Every row comes from one small tree of marks. Brackets hold a mark, then the marks that hang from it, in the order of their numbers. Every link used is in the known rows. Which tree was each row made from?
Known rows:
{q601 {q757 {q454 q748 q838}}}: [ 2.38  1.76 -1.52 -2.32 -0.92 -0.25 -0.25 -4.30 -1.09  3.36  0.09 -0.18
  2.70  1.29 -0.11  0.36 -0.43]
{q454 q641 q748}: [ 0.49  2.85  0.95  0.98 -0.28 -1.01 -0.28 -4.15 -2.41 -0.81 -2.08 -3.27
  3.50  3.10 -0.07 -1.74  0.82]
{q838 q757}: [ 1.78  2.62 -0.36 -2.41 -1.01 -1.42 -0.84 -1.77  0.19 -6.23 -0.33 -2.22
  1.73 -0.97  0.53  1.45  1.34]
{q454 q748 q757 q838}: [ 1.92  4.38 -0.03 -3.61 -0.47  0.46 -0.24 -4.77  1.34 -1.23 -1.02 -2.35
  4.03  0.98  0.98  1.53 -0.71]
{q454 q601 q641 q748 {q838 q757}}: [ 1.68  5.72 -1.31 -2.20 -1.17  0.10 -1.52 -5.24  3.01 -4.92 -0.91 -3.30
  5.28  0.32  1.04  0.07  0.14]
{q838 q454 {q601 q757}}: [ 2.05  2.49 -1.36 -1.62 -1.82 -2.07 -1.65 -3.66 -0.63 -1.94  1.11  0.31
  1.30 -0.59  0.20 -0.16  1.84]
{q757 q454}: [ 2.10  1.59  0.41 -2.18 -1.35 -1.64 -0.69 -2.05 -2.91 -3.95 -0.29 -0.42
  2.53  0.24  0.06  1.13  1.98]
{q757 {q454 q601 q641 q748 q838}}: [ 2.12  4.36 -0.61 -2.02 -1.53 -0.29 -1.42 -5.10 -0.09 -3.04 -0.76 -1.51
  5.73  1.34  0.53 -0.05  0.99]
{q838 q601}: [-0.20  3.36  0.87 -1.03 -1.50 -1.85 -1.04 -2.55 -0.58 -8.84  0.08 -1.12
  2.04 -0.69  0.61  0.44  1.59]
{q838 {q454 q601 q757}}: [ 2.71  4.72 -0.52 -5.35 -1.09 -1.17 -1.53 -4.02 -0.44 -4.65  0.26 -1.31
  3.50 -0.97  1.16  1.81  2.49]
{q454 {q601 q757} {q748 q641}}: [-1.04  3.71 -1.01 -1.90  1.00  0.37  0.69 -4.04 -3.35  1.73 -0.47 -1.96
  3.80  0.35  0.41 -0.64  0.35]
{q838 q454}: [ 2.76  1.82  0.22 -1.11 -0.62 -1.69 -1.29 -2.72 -1.73 -0.12 -0.33 -0.39
  2.25  0.87  0.23  0.68  2.40]
{q748 q641}: [ 0.05  2.55  0.88 -0.21  0.96  0.09  0.64 -1.37 -3.58 -0.82 -1.25 -0.93
  3.82 -0.18  0.24  0.58  1.35]
{q838 {q454 q748} q601 q757}: [ 3.25  3.04 -1.74 -1.67 -2.60 -2.86 -2.83 -3.68  1.21 -5.41  0.24 -1.99
  2.02 -0.77  0.69  0.23  2.46]
{q454 q601 q641 q757 q838}: [ 1.62  7.12 -0.19 -4.56 -1.10  0.85 -0.81 -5.14  2.27 -6.96 -0.52 -2.26
  5.90 -0.71  1.35  1.40  0.25]
{q641 q748}: [ 0.54  3.28  1.91  0.25 -1.27 -1.45  0.54 -1.90 -0.33 -1.09 -1.22 -3.37
  3.03  1.37  0.57 -0.26  1.22]

Write each row's tree:
[ 1.27  4.33  0.58 -2.03 -0.61 -0.64 -0.09 -4.82 -1.73 -2.54 -2.01 -3.99
  3.92  2.04  0.36 -0.80  0.49]
{q454 q641 q748 q757}
[ 2.56  1.93 -1.44 -2.86 -1.05 -0.22 -0.24 -3.29 -0.78  1.12  0.57  0.74
  2.59  0.02 -0.07  1.21 -0.09]
{q601 {q757 {q454 q838}}}
[ 2.05  1.82 -0.97 -1.49 -1.29 -1.02 -0.09 -3.37 -3.18  0.00 -0.21 -0.57
  2.52  0.85 -0.57 -0.68  0.89]
{q601 {q757 {q454 q641}}}
[ 0.30  4.56 -1.04 -3.61 -0.21  0.72 -0.30 -4.34  1.51 -2.01  0.82 -0.30
  3.34 -0.64  0.87  1.30 -0.49]
{q454 {q601 q757} q838}
[ 1.03  2.98 -0.12 -3.20 -1.22 -1.55 -1.07 -3.82 -2.61 -4.35 -0.29 -1.66
  3.45  0.74  0.52  0.48  1.92]
{q757 {q454 q601 q748}}
[-0.18  5.53 -0.12 -4.32  0.50  0.37  0.29 -4.04 -2.38 -3.32 -1.10 -3.15
  5.10 -0.61  1.20  0.82  0.99]
{q454 q601 {q748 q641} q757}
[ 3.41  3.74 -1.62 -3.93 -1.59 -1.87 -2.33 -2.97  0.97 -5.60  0.53 -1.45
  2.65 -1.70  0.97  1.63  2.85]
{q838 {q454 q601} q757}
[ 1.89  2.69 -0.29 -0.50 -1.79 -2.54 -2.20 -4.15 -0.81 -2.90 -0.11 -1.18
  2.36  0.86  0.47 -0.54  2.41]
{q838 {q454 q748} q601}
[ 3.53  3.71 -1.75 -0.61 -2.84 -2.74 -2.92 -4.36  1.14 -5.34 -0.46 -2.61
  3.12 -0.04  0.41 -1.10  2.56]
{q838 {q454 q641 q748} q601 q757}
[ 2.78  5.14 -0.65 -3.58 -1.12 -1.17 -1.58 -5.76 -0.93 -2.10 -0.96 -3.06
  4.69  1.14  0.80 -0.40  2.16]
{q838 {q454 q601 q641 q748 q757}}
[ 3.11  2.96 -0.05 -1.02 -1.60 -0.38 -1.06 -3.35 -0.46 -2.43 -0.78 -0.29
  4.85  0.83  0.06  0.61  1.01]
{q757 {q454 q641 q838}}
[ 2.41  6.03 -0.30  0.08 -3.43 -1.05 -1.35 -3.27  5.29 -6.71 -0.64 -3.51
  5.05 -0.83  1.03 -0.30  0.62]
{q454 {q641 q748} {q838 q601 q757}}
[ 0.90  4.51 -0.80 -0.41 -1.58 -0.06 -0.84 -4.53  1.86 -3.60  0.11 -0.57
  3.82  0.03  0.28 -0.61 -0.30]
{q454 q641 {q838 {q601 q757}}}
[ 2.55  5.36  0.17 -1.58 -2.57 -0.52 -0.86 -3.80  1.47 -3.44 -0.62 -2.17
  6.35  0.45  0.82  0.07  1.39]
{q757 {q454 q601 {q641 q748} q838}}
[ 4.20  2.61 -1.48 -0.62 -1.53 -1.92 -2.03 -3.99 -0.16 -0.14 -1.22 -2.83
  3.11  1.36  0.11 -0.86  2.10]
{q838 {q454 q641 q748} q757}
[ 1.04  6.18 -0.38 -5.39 -0.67  0.61 -0.67 -5.57  2.11 -4.36 -0.38 -2.64
  4.87 -0.05  1.58  1.81 -0.31]
{q454 q601 q748 q757 q838}
[ 2.08  3.92 -0.45 -3.86 -1.52 -0.37 -1.29 -3.33  0.44 -5.50  0.45  0.20
  4.50 -0.83  0.88  2.21  1.31]
{q757 {q454 q601 q838}}
[ 1.67  1.03 -1.09 -2.19 -0.88 -1.21 -0.03 -3.68 -3.44  2.21 -0.08 -0.91
  1.64  1.45 -0.40 -0.34  0.45]
{q601 {q757 {q454 q748}}}
[ 1.65  6.14 -0.23 -2.19 -1.90 -0.13 -1.17 -5.84  2.35 -5.71 -1.06 -2.86
  5.25  0.62  0.97 -0.20 -0.27]
{q454 q641 q748 q757 {q838 q601}}
[ 1.90  3.33 -0.78 -0.99 -1.35 -0.29 -1.01 -3.25 -0.99 -1.99 -0.49 -0.03
  5.33 -0.36  0.46  0.64  1.09]
{q757 {q454 {q748 q641} {q838 q601}}}
[ 1.88  1.67 -1.14 -1.18 -1.06 -1.08 -0.07 -4.29 -3.65  2.05 -0.70 -1.55
  2.62  2.13 -0.61 -1.50  0.52]
{q601 {q757 {q454 q641 q748}}}
